Each row was made from one walk, in order. Every step used is in the known rows, and no mark comes twice. Write each row's walk.
Known rows:
lumu kotomu nopug zosi pegib: [ 0.90 -3.74  1.16 -3.54  3.42  0.61  0.78 -4.24 -0.84  3.71  0.42  3.44
  0.47 -1.06 -4.05  0.81 -2.08  2.71  2.58 -0.98  3.20  1.36]
zosi lufav lumu kotomu: [ 3.05  1.08  2.27  1.28 -1.50 -1.53  0.63  1.65  0.38  4.14 -1.96  1.24
  0.61  0.32 -1.25  4.99 -0.09 -1.62  3.93  2.47  2.38 -0.36]
zosi lufav lumu: [ 1.81 -1.07  3.38  2.52 -0.34  1.10  0.65  2.08 -0.10  4.16 -0.25  0.30
 -0.54  1.34 -2.13  1.63  1.87  2.39  6.78  3.93  3.40 -0.60]
torug tapu lumu: [ 0.97  0.92  2.68 -1.28 -3.51  2.61 -1.86 -0.12 -2.42 -1.24 -0.78  2.96
  1.27  2.67  0.34  1.35  3.63  2.85 -5.10 -2.93  2.87  0.13]
torug kotomu nopug: [ 0.08 -2.20  1.78 -0.88  1.50  1.06  3.09 -0.12 -2.34  1.02  2.38 -2.26
 -0.70 -0.31 -2.12  0.13 -5.81  5.54  3.40 -0.55 -1.50  2.28]
kotomu torug: [ 1.98 -3.82  0.13 -0.87  1.71 -0.20 -1.45 -1.17 -3.38  2.04  1.90 -0.29
  1.06 -0.16  3.40 -2.12  0.51  0.69  4.87 -0.11  3.44 -0.19]
torug tapu kotomu lumu lufav: [ 1.38  0.32  2.17  3.55  0.85 -0.50  1.71  0.90 -4.05  1.83  0.26  1.82
 -0.79  0.64  3.05  4.13  1.10 -2.22  2.28 -0.08  1.50  0.70]
lumu kotomu: [ 1.71  1.77  0.02 -0.48 -1.33 -2.26  0.23  0.06  0.30  1.28 -1.75  1.05
  0.96 -0.65  0.25  3.84 -1.34 -3.22 -0.75 -0.30  0.02  0.09]
kotomu lumu: [ 1.40 -3.55  1.84  1.95  2.46  1.02 -0.55  0.64  0.86  0.06  2.34  0.99
  0.19 -0.45  2.32 -1.17  1.41  0.08  4.50  1.14  5.56  0.24]
lumu torug: [ 0.02  2.31 -2.27 -2.93 -2.58 -1.11  0.40  4.12 -1.32  0.78  0.59 -1.16
  2.74  0.27  0.12  2.31  2.06 -4.97 -0.46  0.64  1.58  2.61]
lufav lumu kotomu torug: [ 3.84 -3.59  0.95 -0.77  1.13 -0.96 -1.90 -0.63 -3.35  3.73  0.63 -0.90
  1.67  0.13  4.17  1.02 -0.02 -0.96  6.97  1.13  5.72 -0.63]
tapu lumu torug kotomu nopug: [-0.03 -0.57  1.02 -2.37 -0.71  0.65  2.96  2.00 -3.24  1.28  2.35 -1.97
  0.96 -0.11 -1.51  1.59 -3.52  3.90  1.19 -0.96  0.79  4.12]
nopug zosi: [-0.89 -5.18 -0.41 -1.89  1.47  1.81  1.26 -3.64  0.08  1.88  0.85  1.52
  0.90 -0.41 -0.69 -1.08  0.90  3.32  0.76 -2.82  1.67  1.30]
torug tapu: [ 1.76 -0.90  2.47 -1.28 -1.05  3.38 -1.30 -0.96 -2.02 -1.34 -0.11  0.97
  0.59  3.31 -1.45  0.44 -0.06  0.92  0.95 -1.35 -1.72 -2.32]
lufav lumu kotomu torug tapu: [ 4.46 -3.34  3.11 -1.89 -0.39  2.72 -2.63 -1.42 -4.36  1.23  0.33  0.41
  1.81  3.37  1.55  1.16 -0.12  0.21  5.79 -0.57  2.25 -2.77]
lufav lumu torug kotomu nopug pegib: [-3.07 -0.94 -0.94 -0.80  0.79  4.40  3.75 -0.19 -1.44  1.45  4.14 -0.48
 -1.03 -2.12 -3.75  1.63 -1.93  0.84  7.32 -1.04  4.22  1.66]
lufav lumu torug tapu kotomu nopug pegib: [-3.01  0.04 -0.59  0.83  1.32  4.15  2.57 -1.08 -3.76  1.97  3.55  1.22
 -1.18 -1.59 -3.22  0.96 -1.85  1.04  6.44 -2.65  5.48  0.62]
torug kotomu: [ 1.52 -1.14  2.74  1.20 -2.21  2.70  4.19 -1.38  0.92  1.94  0.62 -2.14
 -0.05  0.51 -0.60  3.50 -2.21  3.75 -0.13  0.53 -3.49  0.50]
lufav lumu kotomu nopug zosi pegib: [ 1.36 -4.49  1.76 -3.34  3.51  1.24  0.40 -3.95 -0.87  4.24  0.38  2.47
  0.42 -0.53 -3.50  1.06 -1.71  3.04  4.34  0.06  4.75  1.06]
lufav lumu torug: [ 0.80  0.96 -1.11 -2.29 -2.29  0.16 -0.40  4.67 -1.62  1.94  0.51 -3.16
  2.63  1.40  1.15  2.85  2.59 -4.15  3.30  2.77  4.89  1.82]

Which walk is each row?
[ 0.88 -2.25  3.25 -0.54 -0.31  0.32  2.90 -0.53 -1.90  4.64  0.23  6.60
  0.52  0.12 -6.41  1.08  0.78  5.47  2.23 -2.40  0.51  2.15] => torug tapu lumu kotomu nopug zosi lufav
[ 3.12 -1.86  0.60 -1.35 -0.49 -1.66 -1.80 -0.73 -3.68  2.77  0.32  1.59
  2.18 -0.46  4.26  1.12  1.37 -0.49  1.51 -1.26  5.40  0.66] => tapu lumu kotomu torug
[ 0.75 -0.25  0.51 -0.57 -1.41 -0.01  2.32  3.73 -3.19  5.57  1.14 -0.51
  2.13  0.58 -1.72  2.90  1.47  0.03  4.81  1.49  4.84  3.15] => tapu kotomu nopug zosi lufav lumu torug
[ 0.82 -3.64  1.23 -2.61  2.33  1.80  0.76 -4.73  0.50  3.43  0.04  3.43
  0.48 -0.49 -3.28  0.64  0.50  2.37  1.10 -0.44  2.76  0.46] => nopug zosi pegib
[ 2.66 -0.75  2.17  0.57 -0.96 -0.88  1.17  0.39  0.27  4.79 -1.63  1.80
  0.88  0.13 -1.53  4.55  0.23 -0.48  4.19  1.50  2.96  0.02] => nopug zosi lufav lumu kotomu
[ 0.97  1.67  1.17 -1.21 -2.11 -0.55 -0.60  1.49 -5.46  0.16 -1.01  2.39
  0.60  1.98  2.65  4.12  3.80 -1.99 -1.79 -1.66  1.24  1.39] => kotomu torug tapu lumu lufav
[ 2.09  1.27  2.89  3.24 -2.29  2.45  1.66 -0.93 -4.80  3.96 -0.29 -0.31
  0.95  2.26  0.98  3.56 -0.87  2.03 -0.32 -1.49  1.33 -0.78] => lufav lumu torug tapu kotomu
[-0.82 -5.03  0.32 -2.09  2.08  1.92  2.42 -3.24 -4.38  3.41  2.08  1.22
  1.17  0.00 -1.63 -0.96 -2.31  5.75  2.11 -4.59  2.38  2.65] => lumu torug tapu kotomu nopug zosi
[ 1.91 -0.91  2.73 -1.76 -2.68  2.52 -2.54 -0.63 -4.01 -0.15  0.17  2.87
  1.84  2.57  1.99  0.30  3.88  3.22 -2.61 -2.96  4.50  0.02] => kotomu torug tapu lumu
[ 1.74  0.74  0.90 -3.31 -2.90  2.60 -1.03  1.82 -2.94 -0.74  0.30  0.11
  2.55  3.56 -1.40  2.07  1.40 -2.61  0.54 -0.91 -0.65 -0.55] => lumu torug tapu
[ 0.18 -0.13  1.52  0.39  1.32  0.39  1.60  0.06 -6.14  2.03  1.69 -0.16
 -0.02  0.47 -1.29 -0.08 -5.01  4.11  2.06 -2.70  0.81  1.62] => lumu torug tapu kotomu nopug
[-2.88  0.67 -0.84 -1.55  0.63  2.92  1.32 -1.28 -2.21 -0.22  2.51  3.59
 -0.96 -2.03 -3.86  1.18 -1.21 -0.17  3.71 -3.83  4.57  0.82] => torug tapu lumu kotomu nopug pegib
[-2.72 -0.40 -0.09  0.04  0.42  4.07  4.67  0.38 -1.30  2.72  4.05  1.04
 -1.30 -2.20 -5.51  2.06 -1.48  1.42  8.04 -0.57  3.58  1.85] => zosi lufav lumu torug kotomu nopug pegib
[ 2.55  0.41  1.16  0.18 -0.95 -1.06 -0.60  0.76  0.03  2.40 -1.82 -0.93
  0.89  0.52  1.26  4.39 -0.70 -2.37  3.05  1.83  3.30 -0.69] => lufav lumu kotomu
[-0.91 -5.80  1.13 -0.97  3.00  2.36  2.32 -4.62 -3.94  3.06  1.87  1.67
  0.27 -0.10 -1.64 -1.70 -3.05  7.56  2.29 -4.86  1.89  1.74] => torug tapu kotomu nopug zosi
[-0.22  3.39 -1.56 -3.22 -4.51 -0.86 -0.18  4.52 -2.07  0.66  0.06  0.41
  3.36  0.48  1.08  2.95  4.58 -3.42 -4.55 -0.77  4.44  3.72] => tapu lumu torug
[ 0.65 -0.07  0.50  1.37  1.45 -1.67  0.89  2.50 -2.13  0.29  0.47  1.17
 -0.60 -0.09  2.87  3.04  2.08 -4.20  3.21  1.24  1.99  1.59] => kotomu lumu lufav
[ 1.37 -0.61  1.82  1.94  0.41 -0.28  2.81  1.72 -1.67  1.22  0.81  0.10
 -0.58  0.14  2.57  4.78  1.01 -2.30  3.15  1.56  0.35  1.94] => torug kotomu lumu lufav
[ 4.11 -2.69  2.55 -2.18 -0.53  2.13 -2.25 -1.76 -4.22  0.74  0.29  1.28
  1.87  2.87  1.03  0.87 -0.41 -0.14  3.88 -1.58  0.64 -2.42] => lumu kotomu torug tapu
[ 3.21 -2.58  0.13 -1.15  0.85 -1.87 -1.33 -1.05 -3.12  2.99  0.58  0.50
  1.72 -0.65  3.56  0.62 -0.44 -1.60  4.29 -0.35  3.32 -0.20] => lumu kotomu torug
[ 0.45 -1.77  1.20 -2.01  0.36  1.11  2.83  2.14 -3.06  1.98  2.62 -3.70
  0.62  0.38 -1.52  1.50 -4.43  3.52  5.07  0.74  0.95  3.22] => lufav lumu torug kotomu nopug
[ 2.06 -1.73  2.60 -0.33 -3.67  3.17  5.25  1.25 -0.07  5.22  1.18 -2.32
  1.94  1.26 -1.89  5.59  0.46  2.56  3.13  1.96 -0.13  2.45] => nopug zosi lufav lumu torug kotomu
[ 1.20 -4.60  1.90 -3.79  2.30  2.54  1.88 -3.11 -1.16  4.76  1.34  0.94
  1.04  0.00 -3.73  1.75 -1.36  3.79  4.43  0.56  4.09  2.10] => lufav lumu torug kotomu nopug zosi pegib
[-0.37 -5.13  0.60 -3.95  1.60  1.33  0.66 -3.17 -2.85  1.79  1.07  2.70
  1.45  0.08 -1.75 -0.39 -1.47  4.94  1.19 -4.77  3.15  2.49] => torug tapu lumu kotomu nopug zosi
[ 2.28 -2.87  1.35  2.84  1.40 -0.18  0.47 -2.84 -5.16  4.90  1.51  0.15
  0.54 -0.79  4.27 -0.77 -0.98  3.18  2.98 -1.43  3.58 -0.27] => tapu kotomu torug
[ 1.56  0.57  1.18 -0.83 -3.96  1.97  4.51  1.47 -0.01  2.59  1.02 -3.06
  1.91  0.77 -0.50  5.16 -0.69  0.34 -0.53  0.99 -2.31  2.25] => lumu torug kotomu
[-1.41 -5.45  0.32 -0.50  3.29  1.18  2.77 -4.29 -3.25  3.58  1.92  1.29
  0.04 -1.25 -1.16 -1.80 -3.02  7.10  1.92 -4.39  2.52  2.55] => tapu kotomu nopug zosi
